What can hang from each mark
j131: j392 j782
j536: j392
j782: j131 j148 j536 j543 j557
j557: j392 j782
j392: j536 j557

Known rows, with every way that one mark hangs from another
(j131 j392 j782): [-0.48  0.48 -0.28  0.34  0.45  0.95 -0.08  2.34  0.80 -0.01 -1.80 -0.79
 -1.34  0.15 -0.17 -0.13  1.03 -0.78]
(j557 (j392 j536)): [ 0.32  0.04  0.30  0.01 -0.34 -0.80  0.04  1.05  0.78 -0.26 -1.00 -0.01
  0.74 -0.81 -0.24  0.74  0.19  0.28]
(j392 j557): [ 0.20  0.29 -0.18  0.02  0.00 -0.44 -0.25 -0.58  0.26 -0.19  2.66 -0.14
 -0.52 -0.02  0.00 -0.42 -0.56  0.09]
(j782 j148 j536 j543 j557): [ 0.60 -0.68 -2.19  0.03  0.74  1.18  1.11 -0.21  0.98  0.03  1.71  0.75
 -0.44  0.07 -0.29 -1.37  0.26 -0.22]
(j557 j392 (j782 j131 j543)): [ 0.69  0.60 -0.71  0.18 -0.05  1.06  0.67 -0.56  1.93 -0.22  1.16 -0.64
 -0.92  0.38  0.68 -0.50  0.50  1.09]
(j131 (j392 j557)): [ 0.12 -0.31 -0.76  0.17  0.06  0.29 -0.34  0.05  0.84 -0.29  1.47 -0.78
 -1.47 -0.02 -0.05  0.26  0.08 -0.49]
(j392 j536 j557): [ 0.03  0.27  0.01  0.11  0.00 -1.32  0.07  0.65  0.87 -0.31  2.67  0.10
 -0.23 -0.44 -0.47 -0.06 -0.52 -0.12]
(j536 (j392 (j557 j782))): [-0.05  0.81 -0.33  0.25 -0.41 -1.25 -0.56 -0.71  0.76  0.25  3.02 -0.61
 -0.26 -0.10 -0.08  0.09 -0.85  0.20]
(j131 (j782 j148 j543 j557)): [ 0.44  0.60 -1.63  0.07  0.59  1.21  1.05  1.68  1.45  0.10  0.08 -0.23
 -1.26  0.66 -0.49 -1.62  0.63 -0.13]
(j131 (j392 (j557 (j782 j543)))): [ 0.30  0.99 -1.25  0.29  0.41  0.74  0.41 -0.49  1.77 -0.35  2.48 -0.79
 -2.00  0.80 -0.42  0.07 -0.11  0.16]
(j536 (j392 (j557 (j782 j148)))): [ 0.02  0.17 -0.77  0.50 -0.50 -0.87 -0.17 -0.55  0.09  0.17  3.87  0.04
  0.08 -0.03 -0.42 -0.28 -0.36  0.05]
(j782 j131 j148 j543 (j557 j392)): [ 1.29 -1.00 -2.10 -0.04 -0.22  1.60  1.12 -0.10  2.36 -0.19  0.40 -0.63
 -1.30  0.14  0.77 -1.23  0.81  0.55]
(j131 j392): [-0.10 -0.57 -0.58  0.16  0.13  0.74 -0.02  0.65  0.67 -0.08 -1.25 -0.62
 -0.93  0.05  0.00  0.65  0.57 -0.51]
(j782 j131 j536): [-0.21 -1.05 -0.34  0.25  0.36  0.58  0.39 -0.15  0.76  0.05  2.61  0.58
 -0.44 -0.68  0.91 -1.02  0.58 -0.16]
(j557 (j782 j148)): [ 0.15  0.55  0.01  0.70  0.09  0.31 -0.32 -0.22 -0.25 -0.29  2.26  0.53
  0.38  0.23 -0.32 -0.52  0.28  0.15]
(j131 (j782 j536 j543 (j557 j392))): [ 0.57  1.03 -1.36 -0.06  0.77  1.04  0.62  1.10  2.02 -0.04 -0.82 -0.39
 -0.85 -0.41  0.02 -1.36  0.45  0.14]
(j557 j392): [ 0.54  0.15 -0.03 -0.07 -0.33  0.05 -0.24 -0.07  0.12 -0.20 -1.12 -0.31
  0.36 -0.39  0.15  0.36  0.24  0.42]
(j782 j131 (j536 j392) j543 j557): [ 0.07 -1.58 -2.58 -0.36  0.21  0.53  1.52 -0.06  2.78  0.81  1.39 -0.54
 -1.47 -0.38  0.95 -1.07  0.17 -0.14]
(j782 j131 j536 j543 j557): [ 0.39 -0.97 -1.97 -0.05  0.78  1.33  1.22 -0.36  2.54  0.12  1.96 -0.24
 -1.69 -0.14  0.90 -1.64  0.25  0.00]
(j782 (j131 j392)): [-0.12 -1.34 -0.80  0.33  0.01  1.23  0.21  0.68  1.61 -0.08  0.05 -0.89
 -1.73 -0.06  0.91 -0.01  1.10 -0.44]
(j782 j131): [-0.03 -0.75 -0.16  0.11 -0.06  0.49  0.28  0.03  0.98  0.00  1.15 -0.34
 -0.79 -0.09  0.88 -0.70  0.42  0.12]
(j392 j536 (j557 j782)): [-0.02  1.36  0.56  0.60  0.18 -1.39 -0.51  0.16  1.21 -0.50  3.78  0.06
 -0.14 -0.29 -0.45 -0.15 -0.75  0.19]
(j536 (j392 (j557 (j782 j131)))): [-0.13  0.07 -0.58  0.42 -0.55 -0.77 -0.27 -0.72  1.61  0.25  4.16 -0.92
 -1.13 -0.23  0.85 -0.57 -0.36  0.27]

Rows
[ 0.23 -1.37 -1.38  0.42  0.18  1.46 -0.21  0.57  2.92 -0.21 -0.52 -1.71
 -2.36 -0.24  1.28 -0.51  0.58 -0.61] => (j782 (j131 j392) j557)
[ 0.18 -0.04 -0.04  0.97 -0.06 -0.52 -0.03  0.39  1.57 -0.57  5.91  0.36
 -0.72 -0.25  0.04 -1.16  0.22  0.12] => (j392 j536 (j557 (j782 j131 j148)))
[-0.19 -0.55 -0.98 -0.16 -0.18 -1.06  0.11 -0.52  0.22  0.49  3.30  0.38
  0.03 -0.82 -0.04 -0.13 -0.43 -0.35] => (j782 (j536 (j392 j557)))
[-0.81  0.21 -0.52  0.03  0.19 -0.51  0.44  1.75  0.21  0.75 -0.01  0.32
  0.26 -0.74 -0.20 -0.63  0.48 -0.65] => (j131 (j782 (j536 j392)))
[ 0.11  1.15  0.13  0.70  0.70 -0.35 -0.75 -1.18  0.37 -0.41  5.02  0.57
 -0.05 -0.51 -0.09 -1.00 -0.67  0.04] => (j392 (j557 (j782 j536)))
[ 0.72  1.36 -0.51  0.01 -0.05  0.51  0.42 -0.60  1.01 -0.26  0.01 -0.25
 -0.15  0.40 -0.23  0.24  0.08  1.02] => (j557 j392 (j782 j543))
[ 0.18  1.21 -1.34 -0.06  0.75  0.90  0.79  1.47  2.09  0.15 -0.96 -0.96
 -1.69  0.57 -0.19 -1.32  0.10  0.00] => (j131 (j782 j543 j557))
[ 0.87  0.21 -1.34 -0.31 -0.03 -0.11  0.84  0.92  2.56 -0.16 -1.61 -0.77
 -0.56 -0.21 -0.33  0.30 -0.23  0.48] => (j782 j543 (j557 (j392 j536)))
[ 0.13 -1.03 -2.30 -0.44 -0.15 -0.25  1.67 -0.45  0.10  0.63  4.05  1.08
 -0.13 -0.04 -0.69 -0.56  0.11 -0.16] => (j782 j148 (j536 (j392 j557)) j543)
[-0.46 -0.22 -0.50  0.67  0.30  0.32  0.51  3.69  0.85 -0.15 -0.59  0.07
 -0.64 -0.21 -0.88 -0.14  1.67 -1.03] => (j131 (j392 j536) (j782 j148))
[ 0.11 -1.83 -1.17  0.57 -0.18  0.25  0.56  1.45  1.89 -0.42  3.49 -0.14
 -1.61 -0.30  0.10 -0.49  1.08 -0.64] => (j782 (j131 (j392 j536 j557)) j148)
[ 0.26 -1.55 -2.56  0.12  0.87  1.96  1.11  0.32  3.34  0.01  0.87 -0.85
 -2.61 -0.11  0.93 -1.05  0.89 -0.53] => (j782 (j131 j392) j536 j543 j557)
[ 0.39  0.88 -0.94  0.41  0.21 -0.54  0.91  0.28  1.17 -0.35  4.57  0.74
 -0.43  0.48 -1.15 -0.55 -0.13  0.38] => (j392 j536 (j557 (j782 j148 j543)))
[-0.48  0.07 -0.48  0.38  0.11 -0.77 -0.09 -0.39  0.21  0.49  1.86  0.32
  0.68 -0.70 -0.05 -0.06 -0.21 -0.15] => (j557 (j782 (j536 j392)))
[ 0.20  1.44 -0.48  0.24  0.39 -0.83  0.71  0.12  1.76 -0.28  3.64  0.11
 -0.87  0.42 -0.85 -0.24 -0.64  0.46] => (j392 j536 (j557 (j782 j543)))
[ 0.23 -0.72 -1.54 -0.10  0.54  0.94  1.58 -0.10 -0.27  0.18  2.27  1.54
  0.15  0.19 -0.62 -0.87  0.76 -0.05] => (j782 j148 j536 j543)
[-0.06 -0.30 -1.72  0.16  0.14  0.11  1.34 -0.25  0.21  0.66  2.75  1.11
  0.37  0.15 -0.72 -0.21  0.38  0.03] => (j557 (j782 j148 (j536 j392) j543))
[ 0.24  0.28 -1.11  0.46  0.66  0.91  1.02 -0.53  0.08 -0.06  3.31  1.50
  0.18  0.33 -0.64 -0.98  0.54  0.21] => (j557 (j782 j148 j536 j543))
[-0.14 -1.93 -1.53  0.21 -0.36 -0.24  0.68 -0.39  0.52  0.45  5.31  0.69
 -0.30 -0.83  0.55 -1.22  0.52 -0.35] => (j782 j131 j148 (j536 (j392 j557)))
[ 0.51  0.73 -1.27  0.45  0.70  0.50  0.74 -1.17  0.28 -0.27  5.86  1.34
 -0.35  0.31 -0.73 -1.38 -0.07  0.25] => (j392 (j557 (j782 j148 j536 j543)))
[ 0.53  0.51  0.28  0.61 -0.25  0.51 -0.49 -0.48  1.42 -0.43  1.24 -0.68
 -0.41 -0.34  1.05 -0.47  0.38  0.78] => (j557 j392 (j782 j131))
[ 0.54 -1.52 -2.35  0.16  0.63  1.66  1.42 -0.23  2.05  0.09  2.87  0.46
 -1.28 -0.08  0.60 -1.95  0.77 -0.13] => (j782 j131 j148 j536 j543 j557)
[ 0.46 -1.28 -2.38 -0.04  0.37  1.91  1.07  0.48  3.46 -0.01 -0.59 -1.66
 -3.00  0.40  0.92 -0.44  0.69 -0.28] => (j782 (j131 j392) j543 j557)
